Each row comes from the steps of one path. Every step used is in the known rows, and no mark comes twice. Write the path behind each row, first mark first.
(in the rows, 128 means zero)
Known rows
K, C, M, A, P: [142  60 161 148 115 160 149  80 153 175 142 113  99 150 139 110 122 109
 139 122 171 166 123 128 146  43 189 129 160 177 115 184  93]
Q, M, S, K: [ 80 138 180 106 108  93 144 121 139 150 138 111 128  81 166 162 144 132
 170 113  98 131 143 146 167 143 100 141 181 100  90 111 127]
F, K, Q: [114 104  76 141 150 140 145  68 105 123 131 124  80 153 135  94 121  92
 161 130 158 115  80 160 182 107 163 140 203 154 106  97 111]
A, P, C, K, Q: [165  91 109 145  96 144 163  75 134 179 136 115  76 141 157 137 112  90
 171  83 198 134 135 132 106  87 143 128 181  98 183 157 120]
A, P, C, K, Q, M, S: [148  92 126 142  87 132 165  63 139 176 139 110  76 122 161 147 118  91
 193  87 189 125 139 144 119  84 137 130 201  85 173 145 109]
A, P, C, K: [169 104 116 141  96 150 146  82 148 175 131 113  84 127 164 151 121  97
 173  79 192 129 143 124  99 101 126 125 179  96 179 154 129]
E, P, C, M: [124 128 147 112  90  95 179 137 152 114  82 152 113 154 150 163 172 129
  76 119 171 107 122 138 130  65 140  91 132 145 152 157 127]
U, M, A, P: [134  84 124 129  68 169 102 128 152 137 105 151  82 130 139  67 127 109
 113 104 157 167 123  87 142  90 157 161 110 128 155 121 146]
U, K: [146 113 149 121 125 137 148 151 142  88  92 143 135 126  92 150 108 124
 104 101 114 119 121 130 165 108 135 148 118 169 167 104 112]
Q, M: [ 99 117 169 121  91 108 163 129 120 126 129 148 102  83 151 167 141 107
 156 122 108 130 139 154 151 158 116 161 154 118 120  98 136]
S, M, Q: [112 139 115 148 111  90 153 117 112 153 167 139 120 107 158 117 136 105
 169 130 148 159 132  96 132 120 120 164 138 128  75 164 124]
M, Q: [110 133 140 136 114  99 146 118 100 150 157 132 157 132 175 155 104  92
 180 159 121 126 151 146 144 105 112 145 127 113  98 139  91]
C, K, A, M, S: [131  78 106 145 135 118 142  63 119 152 105  96 116  96 157 132 101  89
 177 139 169 146 128 164 145  88 119  93 164 129  99 145 101]
P, C, M, A: [122  81 141 108  81 114 146 119 147 138 125 106  94 155 160  74 157 107
 135  91 165 111 117 124 150 103 113 146 155 110 110 191 109]
U, K, A, P: [162  75 150 155 122 170 142 110 151  97 109 132 126 127 100 157  83 109
 122 111 141 179 135 127 155 120 160 141 146 197 172 107 125]
A, P: [164 114 126 142 108 162 110  93 153 164 152 138 105 127 134 155 102 125
 146 109 159 145 139 112 104 121 147 126 147 116 166 130 147]
K, Q, M: [ 96  82 133 138 100  95 200 107  81 136 144 146  88 138 127 116 110  93
 142 137 133 148 117 168 169 109 171 157 148 129 134 115 109]
K, Q, M, A: [ 73  72 136 123  93 103 179 106  84 150 160 131  70 145 143  90 111  83
 144 138 136 152 120 162 174 107 182 178 134 135 125 119 106]
K, A, M, Q: [124  78 128 168 111 132 111  70 114 126 121 135 153 133 182 118  87  79
 168 162 141 189 125 162 156 131 128 121 149 154  85 139 123]
K, A, M, S: [122  82 129 163 123 139  88  57 141 112 112 118 152 123 155  99 101 110
 159 154 141 174 113 159 154 125 132 103 165 148  91 129 120]
P, A, M: [100  59 140 112 101 128 100  90 180  87  85 130 111 117 143  79 120  85
  99 110 132 126 118  98 128 148 132 141 122 109 144 135 150]
U, K, C, P, S, M: [168  73 152 155 111 146 159 118 156 134  73 133 124 115  99 158 123 121
 129  92 142 151 141 124 166  70 196 161 130 186 158 140  72]
F, M, S, K, C, P: [103 118 128 152 134 115  91  58 167 174 106 121 140 163 156  95  99 151
 132 125 135 102  98 133 185  84 138  91 165 151  61 167  88]
C, P, A, M, S, K, Q: [116  17 153 129  94 124  74  54 179 162 100 102 100 119 149 111  87 117
 134 100 142 123 146  97 143 131 172 148 110  71  97 157  97]
S, K, Q, M, A: [ 82 108 140 101 119 100 170 148 103 193 157  94 102 158 181 109 112 107
 119  95 126 191 131 119 177 137 141 156 139 130  94 157 151]
E, P, S, M, A: [104 150 106  98  92  82 161 157 151 148  90 148 110 125 147 154 195 135
  72 141 162 142 151 114 132  79 186 118  93 162 155 152 134]
M, S, K, A: [100 133 146 126 157 118 102  99 154 153 144  62 167 128 153 117 122 155
 158 128 121 165 141 119 155 119 116  95 178 123  76 148 117]
A, M, S, K, Q: [115 124 123 116 116 101  83  86 141 149 105 131 153 142 170  88 107 131
 143 109 127 115  82 152 174  89 110 101 150  92  93 147 118]
U, K, Q, M, A, P: [119  69 156 122  95 131 177 124 119 115 123 151  85 139 104 132  88  91
 121 100 131 143 119 149 189  90 179 182 131 172 178  99 103]

Write each row's path
[ 91 118 112 120 113 121 110 125 137 156 172 115  73 114 146  64 155 114
 133 111 158 167 122  73 127 131 145 182 117 150  83 159 145] : S, M, A
[ 99 116 139 111 124  94 184 147 101 185 145 104 114 155 171 126 111 115
 118  95 123 188 127 124 173 140 135 141 152 124 101 156 154] : S, K, Q, M
[125 121 127 132  91 102  99  95 117 140 111 171 157 130 193 124  97  86
 166 136 125 107 101 165 160 101  96 132 123  99  97 140 111] : A, M, Q
[137 134  75 120  95  82 164 147 140 160 105 131 125 101 129 108 189 136
 130 116 144 156 150 102 143 130 163 145 129 119 133 177 125] : P, S, M
[142  93  72 163 137 166 120  50 145 139 130 112  85 112 157 121 140  93
 183 128 179 176 116 129 161 149 163 136 231 172  99 113 143] : F, K, A, P, S, M
[120  96  91 155 149 159  82  35 142 105 110 115 112 118 165 104 121  94
 187 141 154 135  84 166 183 133 131 119 230 164  71  92 123] : F, K, A, M, S
[155 108 111 120  84 120 162 117 146 210 134 127 107 128 161 157 128 122
 142  94 153 177 160 116 141 128 173 135 157 102 172 162 149] : A, P, S, K, Q, M
[133  74 122 165 117 147 102  75 129 115 108 133 138 129 159 105  97  97
 143 149 145 190 113 152 148 143 136 114 150 162 101 133 140] : K, A, M
[118 125 130 126 109 107 187 121 133 123  77 123 106 139 167 178 162 102
 104 129 185 131 143 152 115  67 141  90 144 157 164 139 122] : E, P, C, K, A
[132 119  97 115 101  87 152 144 131 192  94 105 171 132 193 131 148 116
 138 123 127 194 164 128 174 140 143 122 136 120 110 189 132] : P, S, K, A, M, Q
[140  33 167 170 112 168 112  53 166 157  90 110 109 125 146 132 109  98
 147 115 157 151 144 122 125  83 199 142 140 146 126 153  80] : K, C, P, A, M
[135  91 113 146 115 123 179  97 117 140 101  81 102 127 171 120 145  78
 174 100 182 141 140 150 123 110 106 124 189 122 135 164 106] : P, C, K, A
[113 133 132  88 100  89 178 161 157 175  81 127 129 152 166 168 181 140
  61 130 157 158 155 123 153  57 190  95 105 169 147 178 130] : E, P, S, K, C, M, A
[ 86 110 154 102 104 106 122 105 185  85  68 147 120 127 144 146 147 116
  64 141 147 108 127 119 122  81 157  93 111 139 163 117 140] : E, P, A, M, S
[123  19 159 136  81 129  72  60 172 151 100 124 106 103 158 135  87  98
 148 114 139 112 158 104 131 141 159 162  97  74  99 146  95] : C, P, A, M, Q
[138 111 127 151  76 120 153 138 115 116  90 170 141 125 147 107 121 101
 141 136 131 152 129 117 158  81 124 144 122 111 125 122 117] : U, M, Q
[ 80 121 182 119 111 101 144 108 137 145 139 101 130  83 167 161 137 126
 175 122 103 158 149 149 169 151 107 139 189 115  81 113 129] : Q, M, S, K, A
[129  81  97 153 134 168 109  50 149 172 115 100  72 118 167 116 155  94
 189 114 176 136 118 134 170  95 194 163 205 170  82 129  87] : F, K, C, P, S, M, A
[147 118 109 109 110  94 182 156 148 201  89  99 155 138 158 132 172 139
 115 104 136 178 157 117 169 102 167 114 144 131 126 207 120] : P, S, K, C, M
[119 158 103 109  95  77 176 157 149 140  77 159 123 120 137 170 195 144
  73 138 158 140 149 119 129  80 180 103 102 156 162 150 137] : E, P, S, M
[119 138 130 110 116 107  66  94 156 147 100 131 161 126 174 102 115 138
 143 105 121 109  90 143 166 102  92 100 149  91  89 144 127] : A, M, S, K
[ 84 115 156  95 109 102 123 117 187 102  70 134 126 133 158 148 146 120
  57 126 144 125 130 108 129  90 149  92 115 139 152 130 154] : E, P, A, M, S, K
[ 95 137 134 115 151  98 124 106 138 164 147  75 152 148 141 101 119 156
 148 120 122 137 124 127 163  89 132 102 167 104  92 151 102] : M, S, K, Q
[152  57 137 175  98 153 145  60 137 147 151 109 119 140 166 132  97  89
 175 136 178 204 150 132 130 127 146 124 188 149 120 165 128] : K, A, P, C, M, Q
[114 130 123 118 105  93 201 125 120 130  80 133  97 153 159 167 160 102
  97 123 186 110 130 158 122  46 151  93 135 144 176 142 113] : E, P, C, K, Q
[148  74  89 156 118 114 187  71 113 191 135  95  97  89 163 158 109  76
 191 135 192 188 168 134 128  96 147 118 168 133 117 170 109] : C, K, A, P, S, M, Q
[132 117 106 158 161 174 131  63 133 129 113 111  98 132 154 128 142  93
 177 125 160 128  94 157 164  94 158 131 227 185 104 101 105] : F, K, C
[169 124 103 117  97 133 133 124 162 208 128 119 123 129 159 158 132 136
 135  91 154 170 163 100 125 129 158 121 146 102 170 170 155] : A, P, S, K
[ 94 105 150 103 100 111 133 117 175  87  64 158 112 131 146 150 145 107
  52 136 150 120 127 116 119  94 159 101 100 148 170 119 154] : E, P, A, M
[ 93  95  88 123  98 122 105  82 148 196 134 139  87 191 174  54  98 110
 104 122 157 131 102 121 184 102 171 133 125 165 108 175 125] : F, M, A, P, S, K, Q
[ 95 139 121 148 142 111 104  70 161 160 108 123 148 169 155  84 108 146
 125 130 130 108  89 137 185  82 125  83 175 162  71 164 101] : F, M, S, K, C
[175  90 135 139  81 146 139  86 164 161 139 133  94 141 145 134 123 117
 149  82 182 130 128 113 116 106 130 126 177  98 160 171 136] : A, P, C, M
[136  91 115 116  65 154 113 146 156 165  93 138  93 133 155  70 142 116
 104  92 153 185 135  78 154  97 161 159 111 121 153 144 155] : U, M, A, P, S, K
[122  97  91 157 158 168 115  60 129 108 125 105 100 124 153 118 128  92
 174 142 155 154 105 150 168 151 143 129 221 181  82  91 133] : F, K, A
[ 85  66 136 127  87 116 174  93  93 162 168 134  61 144 145  99 103  81
 150 132 147 158 124 156 164 104 187 176 141 132 140 120 113] : K, Q, M, A, P
[130  50 129  91  83 106 147 113 154 199 162 115  84 157 143  84 118 129
 108 106 164 156 125 101 177  86 170 138 121 122  97 209 125] : C, M, A, P, S, K, Q
